In the rows, 128 means zero.
Known rows, with every way that one mark hangs from another:
Z589[Z860]: [145 127 126 160 114 130 139 124 122 128 131 128 119 128 149 146  96 113
 139]
Z95[Z518[Z589] Z553 Z860]: [156 156 117 128 118  93 146 123  77 173 137  97 159 103 164 119 107  51
 123]
Z860[Z95[Z518 Z553] Z510 Z589]: [144 183 130  39 136  75 142 132 102 156 150 138 159 126 152 119 117  39
  87]
Z5[Z518]: [ 96 126 123 135 134 118 109 124 127 131 135 143 135 135 127 118 134  80
 101]
Z510[Z860[Z95[Z518] Z589]]: [149 183 140  98 138  91 171 108 110 130 155 124 132 130 129 105 104  52
  99]
Z510[Z860]: [138 125 132 161 122 131 127 108 116 124 145 127 116 128 129 123 113 130
 133]
Z589[Z860[Z95 Z510]]: [140 159 127 104 115 114 126 135 136 140 147 156 115 133 154 129  94 106
 119]
Z860[Z95[Z518[Z677] Z553] Z510 Z589]: [132 193 124  33 129  79 142 138  65 172 146 124 150 114 155 130 126  38
  95]
Z518[Z95[Z553] Z589[Z860]]: [166 169 112 127 109 131 161 133 120 188 136 111 126 108 169 142  74  81
 142]
Z553[Z95 Z589[Z860]]: [143 168 120 154 140  92 197 124 141 132 127 142 145 106 149 133  85 116
 139]
Z5[Z518[Z95 Z589[Z860]]]: [131 165 105 133 120 125 142 137 142 170 138 139 125 133 152 111  82  59
 114]
Z553[Z95[Z518[Z589]]]: [138 190 108 102 143  87 180 139 142 145 138 139 156 107 142  67 107  78
 101]
Z553[Z95[Z518] Z589[Z860[Z510]]]: [146 170 111 129 140  60 176 139 129 135 146 168 165 117 163 101  84  72
 106]
Z95[Z518[Z589] Z553 Z860[Z510]]: [161 149 109 102 115  85 115 136  78 177 145 125 165 115 172 102 107  59
 116]
Z518[Z95[Z860[Z510]] Z677]: [135 160 106 104  93 103  93 154  78 180 137 128 106 130 152 138 144 120
 129]
Z95[Z518[Z677] Z553]: [119 150 121 124 118 101 143 125  63 164 137 102 143  99 154 146 133  49
 107]
Z95[Z553 Z860]: [142 136 127 151 107 106 122 114  82 158 132 102 134 109 156 167 130  98
 143]
Z518[Z589[Z860[Z95[Z553]]] Z677]: [140 189 121 104 113 132 176 126  91 188 133  97 121  87 167 151  78  75
 141]
Z95[Z518 Z553[Z589]]: [136 140 130 127 148  86 174 119 101 152 135 114 175 100 145 135 112  59
 112]
Z510[Z860[Z95 Z589]]: [147 171 141  96 135 114 159 107 120 129 146 123 117 131 123 120 103 107
 126]

Rows:
[157 176 109  70  96  91 109 144  47 195 134 109 128 124 164 164 134  89
 138] -> Z518[Z95[Z553 Z860[Z510 Z589]] Z677]
[145 152 119 108 135 109 155 127 105 164 137 110 162 104 152 104 102  56
 110] -> Z95[Z518[Z589] Z553]
[142 148 126 153 110  83 133 115  70 158 142 102 149 108 162 149 130  47
 115] -> Z95[Z518 Z553 Z860]
[162 137 120  87 118  99  99 137  89 135 129 136 141 148 144 125 125 124
 137] -> Z95[Z860[Z510 Z589]]
[152 158 114  83 108  71 114 135  25 172 139 108 155 117 170 144 131  45
 119] -> Z95[Z518[Z677] Z553 Z860[Z510 Z589]]
[147 168 128 100 139  78 171 135 126 146 150 156 152 124 156 116  80  60
  99] -> Z553[Z589[Z860[Z95[Z518] Z510]]]
[118 174  95  89 102  97  90 147  66 217 142 125 133 114 170 122 124  53
 113] -> Z5[Z518[Z95[Z553 Z860[Z510]] Z589 Z677]]
[141 148 123 153 126  92 187 120  60 168 133  98 156  89 170 169  89  40
 127] -> Z95[Z518[Z677] Z553[Z589[Z860]]]
[124 190 113 135 131  53 189 131  75 157 130 117 155  90 149 124 129  72
 118] -> Z553[Z95[Z518[Z677] Z860] Z589]
[157 184  99 110 127  83 158 149 135 148 148 166 153 120 171  68  76  70
 105] -> Z553[Z95[Z518[Z589[Z860[Z510]]]]]
[148 146 113 132 113 147 154 136  94 158 122 108 119 108 156 130  83 112
 153] -> Z518[Z589[Z860] Z677]
[150 157 103  93 112  95 114 152  63 172 137 124 145 119 161  90 118  81
 119] -> Z95[Z518[Z589 Z677] Z860[Z510]]
[154 155 104 108 110 109 136 142  63 183 144 123 149 104 186 121  80  47
 120] -> Z95[Z518[Z589[Z860[Z510]] Z677] Z553]
[147 165 111 122 110  98 147 129  45 189 133  83 150  89 169 131 116  48
 128] -> Z95[Z518[Z589 Z677] Z553 Z860]
[128 171 107 122 113 100 124 128 101 201 138 112 140 115 159 131 115  46
 116] -> Z5[Z518[Z95[Z553 Z860] Z589]]
[145 163 111 120 114 103 146 138  65 170 130  96 140 107 152 109 118  72
 126] -> Z95[Z518[Z589 Z677] Z860]
[169 145 110 114 118 104 134 137  99 167 149 136 160 116 182 106  72  49
 116] -> Z95[Z518[Z589[Z860[Z510]]] Z553]
[127 166 115 108 119  89 121 130 102 159 133 126 132 147 137 131 134  58
 111] -> Z5[Z518[Z95[Z860[Z589]]]]
[146 142 117 127 123  85 154 133  60 170 141 127 162 100 178 151  89  49
 121] -> Z95[Z518[Z677] Z553[Z589[Z860[Z510]]]]
[125 164 130  73 125 106 117 131 123 161 147 143 133 118 148 133 124 100
 112] -> Z860[Z95[Z553] Z510]
[131 178 139 134 125  90 159 100  99 156 167 116 130 104 148 129 109  37
  95] -> Z510[Z860[Z95[Z518 Z553]]]
[157 174 112 116 107 111 141 132 100 195 133  98 132 108 159 138 110  91
 141] -> Z518[Z95[Z553 Z860] Z589]
